Each row was made from one small tree. The marks that hang from a mark follow it in brackets, in alphabetical order. Every link used is in the known rows. Write each row's tree.
Known rows:
pibo[tada]: -0.45; 0.29; 0.02; -0.08; -0.15; 3.30; -0.64; 2.96; -0.08; 2.47; -1.81; -3.37; 1.53; 2.69; 1.24; -0.81; 1.06; -5.00; -0.69; -0.29
vuluv[vike[vipe[tada]]]: 0.98; 1.58; -0.38; 0.70; -1.93; 2.88; -0.07; 2.85; -0.51; 2.35; -1.67; -3.35; 2.36; 2.04; 0.15; -1.39; -1.52; -5.08; -2.03; -0.41
bemuf[buka[tada]]: 0.83; -0.25; 1.14; 0.34; 1.82; 2.04; 1.60; 4.74; -1.86; 1.38; -0.99; -3.21; 0.98; 3.88; -0.68; -2.91; -1.59; -4.35; -1.20; 0.93
vipe[lapa[rodol]]: 1.12; 1.57; -0.26; 1.38; 0.63; 3.37; 0.10; 3.30; 0.41; 2.09; -1.21; -3.60; 0.47; 2.04; 0.20; -2.21; -0.15; -3.09; -0.62; -0.42
vuluv[lapa tada]: 0.21; 0.76; -1.07; 1.57; -1.35; 3.77; -1.33; 3.66; -1.24; 1.31; -0.80; -3.55; 2.16; 3.23; 1.07; -0.60; 1.90; -5.64; -2.16; 0.00
lapa[pibo[tada] rodol vuluv[vike]]: -1.01; 2.70; -3.32; 2.73; 1.27; 0.74; 1.37; 1.48; 1.11; 1.59; -1.34; -5.66; -1.93; 2.41; -2.73; -3.16; 3.44; -0.69; 4.06; 1.99
bemuf[buka[bisi tada]]: 0.58; 1.53; 2.64; -1.03; 1.26; 2.51; 1.43; 5.10; -1.25; 0.63; -0.98; -4.26; 1.46; 3.47; -0.69; -3.25; -2.19; -5.57; -2.02; 0.24
lapa[pibo]: -0.76; 2.58; -1.31; 1.57; 2.22; 1.91; 0.09; 2.00; 0.27; 2.65; -1.45; -4.67; 0.70; 2.73; -0.42; -2.35; 0.62; -1.71; 0.43; 1.42
vipe[lapa[vuluv[tada[rodol] vike]]]: 0.60; 1.68; 0.30; 0.58; 1.36; 2.72; 1.17; 3.69; 0.66; 1.08; -0.95; -2.84; 1.24; 2.09; 0.03; -2.01; 0.06; -1.86; -0.99; -0.12
vipe[lapa[pibo]]: -0.10; 1.86; -0.20; 1.56; 2.35; 3.12; 0.34; 2.77; 0.51; 2.21; -1.24; -3.72; 0.87; 2.04; 0.50; -2.53; -0.37; -0.95; -0.71; 0.00
vuluv[lapa]: 0.30; 1.70; -1.22; 1.23; -0.92; 2.87; -1.04; 3.52; -1.11; 1.68; -1.29; -3.72; 1.30; 3.08; 1.04; -1.29; 1.54; -4.60; -1.67; 0.78
vike[vipe[lapa[vuluv] tada[rodol]]]: 1.80; 2.20; 1.16; 1.01; -0.40; 2.02; 1.66; 2.79; 1.12; 3.08; -1.65; -1.98; 0.96; 1.09; -0.67; -3.11; -2.06; -1.45; 0.01; -1.17
vike[vipe[lapa[pibo rodol vuluv] tada]]: 1.19; 2.42; -0.29; 3.16; 0.06; 2.15; 1.45; 1.78; 1.51; 3.51; -1.66; -3.70; -0.19; 0.80; -1.48; -3.69; -1.14; -0.26; 1.12; -1.09
lapa[pibo[tada]]: -1.23; 1.54; -1.16; 1.21; 1.61; 2.42; -0.14; 1.94; 0.21; 2.59; -1.62; -4.33; 0.65; 2.71; 0.02; -2.03; 1.34; -2.31; 0.99; 0.85
tada[rodol]: 1.22; 2.36; 0.42; -1.75; 0.25; 1.32; 0.51; 3.79; -0.28; 1.68; -1.33; -1.76; 1.59; 3.37; -0.12; -1.76; -0.25; -4.68; 0.23; 1.62
goduv[rodol]: 1.82; 2.10; -0.74; -1.39; 0.43; 1.78; -0.08; 4.39; -1.59; 1.19; -1.20; -1.89; 1.31; 3.13; -0.39; -2.08; -2.06; -3.52; -0.77; 0.97
bemuf[buka]: 0.80; -0.25; 0.06; 0.43; 0.91; 1.88; 2.06; 4.09; -1.46; 3.10; -1.03; -2.70; 0.47; 3.58; -0.65; -2.98; -0.75; -4.41; -1.80; 1.37
vipe[lapa[pibo vuluv[vike]] tada[rodol]]: 0.45; 2.50; -1.28; -0.28; 2.69; 1.67; 2.72; 4.06; -0.26; -1.09; -1.45; -0.80; 0.47; 1.70; -1.54; -2.82; -0.05; 1.94; 1.37; -0.07
vipe[lapa[pibo] tada]: 0.14; 1.57; -1.12; 0.84; 2.55; 3.44; 1.16; 3.65; -0.57; 0.19; -1.66; -1.76; 1.19; 1.47; -0.07; -2.10; -0.69; 0.78; -0.50; -1.40
pibo[tada[rodol]]: 0.21; 0.69; 0.42; -1.61; -0.46; 2.42; -0.11; 3.50; -0.27; 1.81; -1.62; -1.89; 1.52; 3.17; 0.72; -1.19; 0.84; -5.31; 0.45; 0.48
lapa[pibo vuluv]: -1.14; 3.53; -1.71; 2.44; 3.77; 0.43; 1.66; 1.56; 1.52; 2.60; -1.42; -5.43; -0.81; 2.22; -1.73; -3.27; 1.95; 1.26; 2.08; 1.97
vipe[lapa tada]: 0.82; 1.00; -0.31; 0.01; 1.56; 3.90; 0.85; 4.42; -0.77; 0.13; -1.78; -1.26; 1.93; 1.44; 0.68; -1.40; -1.11; -0.93; -1.85; -2.00
buka[bisi tada]: -0.08; 4.34; 3.44; -1.65; 1.26; 3.44; -1.17; 4.51; 0.25; -0.94; -1.49; -6.14; 3.05; 2.45; 0.61; -1.65; -1.96; -5.86; -1.77; -1.15

Write each row's tree:
-0.51; 3.83; -3.05; 3.40; 2.80; 0.06; 1.74; 1.27; 1.68; 2.49; -1.26; -6.04; -2.31; 2.23; -3.16; -3.84; 2.83; 0.69; 4.12; 2.40 -> lapa[pibo rodol vuluv]
0.62; 1.78; 0.62; 0.76; 2.02; 2.58; 1.28; 3.50; 1.06; 1.64; -1.05; -2.88; 0.90; 1.99; 0.03; -2.25; 0.18; -1.25; -0.62; -0.24 -> vipe[lapa[vuluv[tada[rodol]]]]
-0.08; 2.28; -0.12; 1.60; 2.97; 2.13; 1.54; 2.78; 1.26; 1.64; -0.96; -3.45; 0.26; 2.00; -0.68; -3.02; 0.61; 0.46; 0.70; 0.37 -> vipe[lapa[pibo vuluv[tada[rodol]]]]
0.57; 4.72; 3.82; -3.16; 0.92; 2.55; -0.60; 5.02; 0.05; -1.57; -1.36; -4.66; 3.07; 2.95; 0.10; -1.99; -2.21; -6.19; -0.60; -0.38 -> buka[bisi tada[rodol]]
0.68; 1.54; 1.30; 2.57; -0.71; 3.08; -0.04; 1.46; 1.52; 5.00; -1.52; -4.18; 0.99; 1.41; 0.42; -3.06; -1.70; -2.96; -0.52; -0.92 -> vike[vipe[lapa[pibo[tada]]]]
-1.16; 3.42; -2.13; 2.16; 2.85; 0.62; 1.53; 1.77; 1.00; 1.86; -1.36; -5.40; -0.34; 2.36; -1.77; -2.91; 1.84; 0.46; 1.51; 2.16 -> lapa[pibo vuluv[vike]]
-0.04; 3.67; -3.13; 3.58; 0.88; 0.29; 1.90; 1.14; 1.37; 2.33; -1.38; -5.67; -1.76; 1.80; -3.49; -3.86; 1.79; 0.10; 3.68; 1.74 -> lapa[pibo rodol vuluv[vike[vipe[tada]]]]
0.82; 1.89; -0.72; -0.68; 2.24; 2.58; 1.74; 4.14; -0.79; -0.48; -1.50; -0.30; 1.24; 1.93; -0.58; -2.47; -0.90; 0.51; 0.62; -0.59 -> vipe[lapa[pibo] tada[rodol]]
0.48; 2.04; 1.11; 3.03; 0.04; 2.36; 0.73; 1.25; 2.19; 4.96; -1.54; -4.58; 0.26; 1.15; -0.24; -3.51; -1.08; -1.47; 0.27; -0.62 -> vike[vipe[lapa[pibo[tada] vuluv]]]
-0.14; 2.20; -0.51; 1.41; 2.34; 2.26; 1.44; 2.95; 0.88; 1.12; -0.88; -3.43; 0.59; 2.12; -0.72; -2.72; 0.49; -0.08; 0.33; 0.50 -> vipe[lapa[pibo vuluv[tada[rodol] vike]]]
1.19; 2.01; -0.51; -1.10; 1.66; 2.12; 2.41; 4.75; -0.43; -1.15; -1.55; -0.22; 1.14; 1.68; -0.77; -2.13; -0.48; 0.26; 0.05; -0.68 -> vipe[lapa[vuluv[vike]] tada[rodol]]
-1.22; 2.64; -1.72; 0.76; 1.96; 0.50; 1.64; 2.10; 0.82; 1.24; -1.40; -3.98; -0.44; 2.73; -1.70; -2.84; 2.34; -0.34; 2.83; 2.14 -> lapa[pibo[tada[rodol]] vuluv[vike]]
1.31; 1.70; -1.15; 0.72; -3.78; 2.73; -0.57; 3.58; -1.69; 1.15; -1.33; -2.44; 2.04; 2.68; 0.25; -1.53; -0.13; -5.63; -1.70; 0.24 -> vuluv[lapa vike[vipe[tada[rodol]]]]
-0.42; 1.14; -0.02; 1.30; 1.93; 3.46; 0.11; 2.74; 0.50; 2.15; -1.36; -3.49; 0.85; 2.07; 0.75; -2.31; 0.05; -1.35; -0.35; -0.41 -> vipe[lapa[pibo[tada]]]
1.05; 1.78; 2.94; -2.09; 0.97; 1.91; 1.86; 5.47; -1.41; 0.15; -0.85; -3.21; 1.42; 3.80; -1.04; -3.44; -2.36; -5.79; -1.23; 0.78 -> bemuf[buka[bisi tada[rodol]]]
2.03; 1.72; 1.42; 0.62; -1.17; 2.73; 0.86; 3.00; 0.54; 3.09; -1.66; -1.59; 1.68; 1.30; -0.01; -2.63; -2.68; -2.89; -0.74; -1.43 -> vike[vipe[lapa tada[rodol]]]
-0.29; 1.93; -1.53; 2.36; 1.63; 2.34; 1.16; 2.39; 1.12; 1.45; -1.16; -4.42; -0.93; 1.83; -1.12; -3.13; 1.56; -0.21; 1.80; 0.41 -> vipe[lapa[pibo[tada] rodol vuluv[vike]]]
0.54; 1.74; -0.61; 0.61; 2.60; 2.84; 1.96; 4.07; 0.15; 0.10; -1.78; -1.76; 0.87; 1.09; -0.29; -2.02; -0.14; 1.10; -0.74; -1.59 -> vipe[lapa[vuluv] tada]
1.01; 1.70; 1.50; 1.82; -0.84; 2.62; 0.22; 1.74; 1.42; 4.63; -1.46; -3.46; 0.93; 1.62; 0.19; -3.23; -1.83; -3.14; 0.05; -0.51 -> vike[vipe[lapa[pibo[tada[rodol]]]]]
-1.23; 2.87; -1.63; 2.76; 3.44; 1.06; 1.51; 1.63; 1.46; 2.36; -1.13; -5.37; -0.24; 2.31; -1.73; -2.76; 2.20; 0.52; 1.76; 1.44 -> lapa[pibo vuluv[tada]]
0.99; 1.68; 0.62; 3.03; -1.17; 2.88; -0.02; 1.33; 1.62; 4.93; -1.47; -4.49; 0.20; 1.41; -0.26; -3.35; -1.31; -3.23; 0.48; -0.72 -> vike[vipe[lapa[pibo[tada] rodol]]]
0.77; 0.87; 0.26; 1.43; -2.52; 3.64; -0.75; 2.52; -0.11; 2.95; -1.02; -4.08; 3.04; 2.45; 0.47; -0.86; -1.02; -7.00; -2.60; -0.54 -> vuluv[tada vike[vipe]]
-0.58; 2.75; -2.66; 3.49; 0.22; 0.65; 1.36; 0.81; 1.67; 2.94; -1.41; -5.95; -1.98; 1.96; -2.90; -3.66; 2.54; -1.10; 4.14; 1.62 -> lapa[pibo[tada] rodol vuluv[vike[vipe]]]
-1.01; 2.81; -2.87; 3.05; 2.17; 0.55; 1.44; 1.23; 1.63; 2.41; -1.40; -5.67; -2.35; 2.24; -2.73; -3.51; 3.57; 0.12; 4.62; 1.83 -> lapa[pibo[tada] rodol vuluv]
-0.51; 1.46; -2.35; 0.63; -1.74; 2.56; -0.86; 3.35; -1.84; 0.25; -1.09; -3.25; 1.26; 3.58; 0.30; -1.46; 2.15; -4.62; -0.19; 1.64 -> vuluv[lapa[pibo[tada[rodol]]] vike]
0.80; 2.19; 1.29; 2.28; -0.13; 1.92; 0.97; 1.54; 2.09; 4.60; -1.43; -3.83; 0.24; 1.39; -0.48; -3.68; -1.19; -1.63; 0.83; -0.27 -> vike[vipe[lapa[pibo[tada[rodol]] vuluv]]]
0.42; 2.30; -2.25; 2.21; 0.08; 1.55; 1.06; 2.63; 0.73; 1.34; -0.97; -5.10; -0.33; 2.48; -2.07; -1.92; 2.47; -3.36; 1.30; 1.13 -> lapa[rodol vuluv[tada vike]]
